Each row comes from the steps of one walk. Every step used is in the known rows, and no mark comes twice. Write the walk behind each row, first mark first.
Known rows:
zitu-muzu-vanad-zapuv-voru: [ 0.26  0.66 -0.57  3.57 -1.44  0.16  3.47  0.44  0.14 -1.18 -1.28 -1.02
  0.03 -1.21  0.61 -0.18 -0.53 -1.09 -2.44 -1.48 -0.74  1.75  2.29]
vanad-zapuv: [-0.95 -1.36 -1.03  1.88 -2.51  0.48  1.29 -0.06 -0.38 -0.06 -1.49 -3.13
  0.62 -1.08 -0.25  0.02 -0.43 -0.94 -0.55 -2.64 -0.11  1.63 -1.18]
tukuro-voru-muzu-fazim: [ 0.95  0.56 -1.26  2.20 -0.22  1.81  0.11  0.34 -0.31 -0.71 -0.50 -0.85
 -0.34 -0.01 -0.42  1.27 -0.43 -1.45 -1.33 -0.29 -0.66  3.36  3.12]
voru-muzu-vanad-tukuro: [-0.85 -0.99 -1.24  5.59 -0.13  2.74  0.51  0.77  0.02  0.28 -0.59 -3.93
 -1.84 -0.47 -0.86 -0.13 -1.41 -2.76 -1.06  0.41 -0.36  1.85  3.09]
zitu-muzu-vanad-zapuv-fazim-tukuro: [ 0.49 -1.24 -2.06  4.30 -0.20  4.40  3.52 -0.55  0.83 -0.39 -1.47 -1.53
  0.90 -0.86  0.73  0.60 -2.88 -2.40  1.06 -1.74 -2.13  0.98  0.81]
voru-muzu-vanad: [ 0.32 -0.89 -0.22  2.96  0.19  2.95 -0.59  0.44 -0.14 -0.05 -0.85 -2.66
 -2.63  0.42  0.02  1.29 -0.37 -2.32 -0.54  0.47  0.57  1.91  3.77]
tukuro-vanad: [-0.19 -0.46 -0.92  3.53  0.22  3.47 -0.60  1.33 -0.71  0.77 -0.51 -1.15
  0.64 -0.03 -0.70  1.38  0.16 -0.27 -0.03  0.73  0.97  1.39  1.85]
vanad-muzu: [-1.43 -0.17 -1.24  2.16 -1.28  0.73  1.69 -0.55 -0.32 -0.08  0.65 -3.59
  0.98 -0.41 -0.28  0.42 -0.62  0.08  0.14 -1.79 -0.59  1.93 -0.94]
muzu-vanad: [ 0.55 -1.23 -1.18  2.82  0.20  3.33 -0.23 -0.36 -1.06 -0.01  0.14 -0.32
 -0.73 -0.18  0.26  1.50  0.20 -2.04  0.66  0.62  0.56  1.13  3.06]
zitu-muzu-fazim-tukuro: [ 2.83  0.99 -2.51  4.32 -0.31  2.38  3.14 -0.66  0.47 -0.15  0.43 -0.76
  0.02 -1.11  0.42  1.31 -2.84 -2.22  1.09 -0.77 -2.19  2.06 -0.03]
vanad-zapuv-fazim: [-1.24 -2.33 -1.65  0.86 -0.41  3.58  1.42 -0.05  0.02 -0.65 -2.14 -1.68
  3.09 -0.09  0.11  0.35 -0.39 -0.92  0.25 -2.28 -0.78  1.30  1.28]
voru-muzu: [-0.06  0.11  0.53  2.02 -0.36 -1.09 -1.28  1.16  0.68  0.22 -1.49 -4.58
 -2.53  0.57 -0.44  0.94 -1.03 -0.44 -1.15 -0.60  0.01  2.47  0.54]
muzu-fazim-tukuro-vanad-zapuv-voru: [ 1.13  0.91 -1.13  4.58 -0.04  1.31  2.71  0.01 -0.02 -0.78 -1.69 -1.13
  0.89 -1.52  0.52  0.62 -0.76 -0.59 -2.24 -1.50 -1.34  2.20  1.45]
zapuv-vanad-tukuro-fazim-muzu-zitu: [ 2.16  0.83 -4.51  5.62  1.11  4.81  2.16  0.95 -0.81 -0.75 -1.34 -0.02
 -1.01 -0.48  0.78  0.71 -1.35  0.49 -0.05 -1.67 -0.58  3.05  4.48]
voru-muzu-fazim-tukuro: [ 2.81  0.62 -1.79  4.28  0.95  1.89  0.98 -0.97  0.45  0.10 -0.59 -2.38
 -1.20 -0.80  0.46  1.90 -2.62 -1.89  0.57 -0.79 -2.17  2.54 -0.11]
tukuro-fazim-muzu-vanad-zapuv: [ 1.04 -1.65 -2.32  2.89 -1.60  3.88  2.73  0.84 -0.61 -0.65 -1.97 -2.04
  0.09 -1.07  0.14  0.53 -0.82 -0.93 -0.27 -2.09  0.11  2.12  1.03]
tukuro-fazim: [ 4.75 -0.71 -1.75  2.89 -0.63  0.88 -0.91  0.69 -1.18 -0.20 -0.42 -0.05
  0.58  0.62 -0.06  1.62  0.26 -0.28  0.97 -0.16 -0.22  2.26  0.80]
voru-muzu-fazim-tukuro-vanad: [ 1.61  0.27 -1.63  5.19  1.09  5.21  0.65  0.59  0.07  0.62 -0.88 -1.97
 -0.30 -0.38 -0.30  1.86 -1.55 -1.56  0.00  0.45 -0.55  2.27  2.09]
muzu-fazim-tukuro-vanad: [ 1.69  0.09 -2.11  5.15  1.16  5.38  0.82  0.21 -0.41  0.65 -0.39 -0.79
  0.61 -0.70 -0.20  1.95 -1.25 -1.43  0.57  0.51 -0.58  1.86  1.77]
zitu-muzu-fazim: [ 2.11  1.10 -2.49  1.50 -1.59  2.77  3.05  0.38 -0.06 -0.70  1.05 -0.10
  1.34 -0.33 -0.37  0.79 -0.80 -2.12  0.03 -0.52 -0.60  2.87  2.32]
zitu-muzu: [ 0.02  0.87 -0.91  2.13 -2.94 -0.10  3.07  1.76  0.67 -0.20  0.58 -1.25
 -0.01 -0.09 -0.56 -0.32 -1.52 -1.07 -0.09 -0.53 -0.05  1.49  0.62]
zitu-muzu-fazim-zapuv-voru: [ 2.57  1.82 -0.46  2.27  2.95 -0.09  3.36  0.39  0.65 -1.50  0.04  0.33
  0.48 -1.49  0.21  1.84 -0.66 -0.41 -1.01 -0.37 -0.57  2.39  0.71]
zitu-muzu-vanad-zapuv-fazim-tukuro-voru: [-1.88 -0.91 -1.30  5.26 -1.33  2.75  2.98  0.33 -0.05 -0.88 -1.14  1.92
  0.72 -0.99  0.29 -0.16 -2.01 -1.53 -0.47 -0.71 -1.68  0.77  2.75]
fazim-zapuv-vanad: [ 1.11 -0.41 -0.23  1.83  3.88  4.50  0.82  0.40 -0.10 -0.33 -1.01 -0.73
 -0.45 -1.04 -0.15  2.08 -0.30 -0.40  1.76 -0.32  1.19  1.02  1.84]
zitu-muzu-fazim-zapuv: [ 2.41  0.41 -1.20  0.83  2.91  3.04  3.52  0.44  0.67 -0.97  0.92 -0.57
  0.58 -1.30 -0.71  2.33 -0.96 -1.85  1.24 -0.40  0.52  2.53 -0.42]
zapuv-voru-muzu-fazim-tukuro-vanad: [ 1.87  0.85 -1.45  5.59  1.49  4.50  1.02  0.61  0.16  0.31 -1.06 -1.59
 -0.30 -0.56 -0.04  1.77 -1.49 -1.26 -0.71  0.43 -0.87  2.37  2.51]
voru-muzu-vanad-tukuro-fazim: [ 3.97 -1.07 -2.11  5.53 -0.46  3.20 -0.03  1.25 -0.73 -0.21 -0.77 -1.92
 -0.79  0.53 -0.59  0.65 -0.62 -2.19 -0.15  0.39 -0.51  2.67  3.33]
zapuv-voru-muzu: [ 0.52  1.30  0.99  2.82  0.35 -2.52 -0.47  1.17  0.90 -0.39 -1.88 -3.82
 -2.49  0.26  0.09  0.81 -0.94  0.17 -2.58 -0.59 -0.63  2.61  1.32]

Which walk is each row?
[ 0.49 -1.40 -1.91  3.90  0.53  2.93  2.01 -1.04  0.51 -0.11 -1.75 -1.85
  1.28 -0.96  0.75  1.00 -2.55 -1.35  1.20 -2.06 -2.30  0.96 -0.80]  vanad-zapuv-fazim-tukuro
[ 3.76 -1.29 -1.27  3.59  3.67  3.48  1.50  0.77 -0.11 -0.59 -0.01 -1.03
 -0.29 -0.92 -0.80  2.31 -0.60 -1.77  1.52  0.29  0.60  2.14  0.03]  muzu-vanad-tukuro-fazim-zapuv
[ 0.70 -0.21 -1.32  5.41  0.82  3.89  0.25  0.58 -0.23  0.97 -0.73 -1.36
 -0.01 -0.59 -0.20  1.63 -1.37 -0.79  0.60  0.55 -0.28  1.17  0.77]  fazim-tukuro-vanad
[ 3.93 -0.88 -2.37  5.02 -0.75  1.49 -0.13  1.03 -0.94 -0.01 -0.40 -1.24
  0.57  0.16 -0.66  0.60 -0.51 -1.10  0.36  0.00 -0.77  2.35  1.24]  vanad-tukuro-fazim
[ 4.26 -0.87 -0.75  1.78  3.53  1.75  0.76  0.67 -0.11 -0.62 -0.08 -0.52
  0.04 -0.65 -0.49  2.93 -0.23 -0.56  1.89 -0.15  0.78  2.10 -1.48]  tukuro-fazim-zapuv
[-1.66  0.14  0.88  3.12 -1.03 -1.51 -1.08  1.59  0.31 -0.19 -1.61 -2.31
 -2.39  0.33 -0.56  0.35 -0.93 -0.12 -2.07 -0.25 -0.13  2.23  1.81]  tukuro-voru-muzu
[ 4.06 -1.31 -2.57  5.49 -0.44  3.40  0.19  0.84 -1.16 -0.18 -0.27 -0.80
  0.10  0.21 -0.47  0.75 -0.31 -2.06  0.45  0.45 -0.49  2.28  2.98]  muzu-vanad-tukuro-fazim
[-0.06 -0.81 -1.52  4.24 -1.48  4.39  2.24  0.46  0.22  0.16 -2.14 -3.98
  0.03 -1.03 -0.42  0.44 -1.46 -2.02 -1.07 -2.05 -0.48  2.44  0.77]  voru-muzu-fazim-tukuro-vanad-zapuv
[-1.16 -2.28 -1.87  1.46 -1.00  5.64  3.02  0.36  0.27 -1.00 -1.75 -1.23
  2.59  0.03  0.14 -0.03 -0.61 -2.20  0.10 -1.90 -0.51  1.31  3.40]  zitu-muzu-vanad-zapuv-fazim
[-1.74 -0.21 -1.34  3.31 -0.90  3.53  1.78  0.30 -0.39  0.26  0.34 -3.49
  1.31 -0.22 -0.73  0.52 -0.38 -0.06 -0.26 -1.01  0.10  2.03  0.71]  tukuro-vanad-muzu
[-1.26 -1.53 -0.65  4.11 -2.14  2.90  2.00  0.10  0.01 -0.40 -2.13 -3.11
 -1.56 -0.96  0.03 -0.05 -1.24 -2.55 -1.45 -1.95 -0.39  1.88  1.94]  fazim-tukuro-voru-muzu-vanad-zapuv
[-1.00  0.99 -1.78  5.72 -0.18  1.62  0.37 -0.22 -0.09 -0.47 -1.20 -1.12
 -3.16  0.03  0.70  0.38 -1.32 -1.32 -1.72 -1.48 -0.91  2.75  4.49]  fazim-tukuro-voru-muzu-zitu
[ 1.27  0.45 -2.73  1.79  0.25  5.38  2.25 -1.05 -0.79 -0.72  0.54 -1.44
  1.87 -0.59 -0.10  1.27 -0.17 -1.37  0.41 -1.39 -0.71  2.98  3.02]  zapuv-vanad-muzu-fazim
[ 0.36  0.18 -0.50  3.48 -0.53  0.03  2.10 -0.15 -0.31 -1.00 -1.53 -1.01
  0.09 -1.27  0.77  0.35 -0.07 -0.79 -2.19 -1.47 -0.71  1.71  1.92]  muzu-vanad-zapuv-voru
[-1.48 -0.76 -1.03  4.82  0.04  0.93  0.78 -0.09 -0.48 -0.48 -1.00  2.24
  0.94 -0.83  0.37  0.70 -1.60 -0.23  0.09 -0.23 -1.80  0.63  1.35]  zapuv-fazim-tukuro-voru
[ 2.56 -0.27 -0.02  3.61  2.06  2.89  0.52  0.75  0.16 -0.85 -1.14 -1.76
 -2.59  0.17  0.27  1.80 -0.31 -2.06 -1.02  0.57  0.34  2.42  4.14]  tukuro-fazim-zapuv-voru-muzu-vanad
[-1.91 -1.10 -1.15  4.84 -0.68  1.29  1.46 -0.12 -0.35 -0.58 -1.46  1.59
  1.09 -1.11  0.30  0.31 -1.67 -0.53 -0.31 -1.01 -1.85  0.73  1.13]  vanad-zapuv-fazim-tukuro-voru
[ 2.07  0.58 -1.49  1.43  0.21  2.08 -0.03  0.01 -0.06 -0.41 -0.40 -2.42
 -0.43  0.16 -0.29  1.65 -0.47 -1.68 -0.72 -0.54 -0.54  3.53  2.26]  voru-muzu-fazim
[-0.84  0.66 -2.80  4.12  1.38  5.45  2.67 -1.20 -0.50 -0.76 -0.01 -1.64
 -0.73 -0.60  0.62  0.72 -0.44 -1.09  0.12 -2.45 -0.04  2.57  4.28]  fazim-zapuv-vanad-muzu-zitu
[-1.12 -2.74 -1.82  1.37 -0.14  5.48  1.73 -0.20 -0.17 -0.82 -1.97 -1.22
  2.65 -0.03  0.26  0.49 -0.19 -1.89  0.34 -1.83 -0.51  1.21  3.00]  muzu-vanad-zapuv-fazim
[-0.92 -1.67 -0.62  2.65 -2.17  2.91  1.47  0.23 -0.04 -0.30 -2.00 -4.11
 -1.30 -0.59 -0.13  0.07 -0.55 -2.46 -1.27 -2.00  0.32  2.09  1.82]  voru-muzu-vanad-zapuv
[ 0.87 -0.73 -2.16  2.77  1.07  3.64  1.27  0.94 -0.68 -0.32 -0.64 -0.28
 -0.81 -0.73  0.43  1.72 -0.95  0.04  0.72  0.28  0.42  1.52  1.99]  fazim-muzu-vanad
[-0.62 -0.40 -1.03  6.02  0.24  2.04  0.90  0.77  0.15 -0.01 -0.80 -3.56
 -1.82 -0.62 -0.59 -0.22 -1.36 -2.47 -1.79  0.39 -0.70  1.96  3.50]  zapuv-voru-muzu-vanad-tukuro
[-1.25  0.31 -3.55  5.53  0.39  6.29  2.66 -1.14 -0.39 -0.37 -0.20 -1.67
  0.35 -0.11  0.69  0.47 -0.98 -1.33 -0.29 -2.16 -1.01  2.54  4.49]  zapuv-fazim-tukuro-vanad-muzu-zitu
[ 2.97  0.38 -2.44  4.21  0.96  2.17  1.24 -1.52 -0.17  0.11  0.07 -0.75
  0.15 -1.24  0.62  2.12 -2.22 -1.75  1.39 -0.70 -2.16  1.94 -0.60]  muzu-fazim-tukuro
[-0.08  0.36 -4.10  3.35  1.57  4.07  2.02  0.31 -0.35 -0.86 -1.35  0.21
  0.16 -0.29  1.09  1.06 -1.26  0.90  0.09 -2.03 -0.69  2.52  3.44]  zapuv-fazim-muzu-zitu
[ 1.12  0.40 -2.73  1.52 -0.40  3.36  2.02 -1.20 -0.76 -0.61  1.07 -1.71
  2.03 -0.53 -0.21  1.31 -0.20 -1.30  0.17 -1.39 -0.94  3.16  1.23]  vanad-muzu-fazim
[ 0.95  1.18  1.35  2.43  2.34 -1.90  0.33  1.28  1.33 -0.68 -1.80 -3.88
 -2.72 -0.24 -0.11  1.47 -1.13  0.02 -2.06 -0.55 -0.18  2.68  0.38]  fazim-zapuv-voru-muzu
[-2.83 -0.55 -1.17  6.10 -1.99  1.46  1.95  1.33 -0.71 -0.47  0.08  1.29
 -0.24 -0.98 -0.85 -0.98 -1.08 -1.73 -1.53  0.70 -0.50  1.03  3.86]  zitu-muzu-vanad-tukuro-voru
[ 3.90  0.12 -2.93  2.49  0.64  0.94  1.23  2.36 -0.49 -0.50 -1.42 -0.36
  0.36 -0.41  0.15  1.83 -1.56  2.72  0.89 -0.69 -0.36  2.55 -1.11]  tukuro-fazim-muzu
[-2.45 -0.57 -0.70  5.52  0.70  1.90  1.09  1.13 -0.65 -0.45 -0.75  1.11
 -0.01 -1.44 -0.91 -0.17 -0.84 -0.55 -0.79  0.32 -0.18  0.89  2.93]  fazim-zapuv-vanad-tukuro-voru
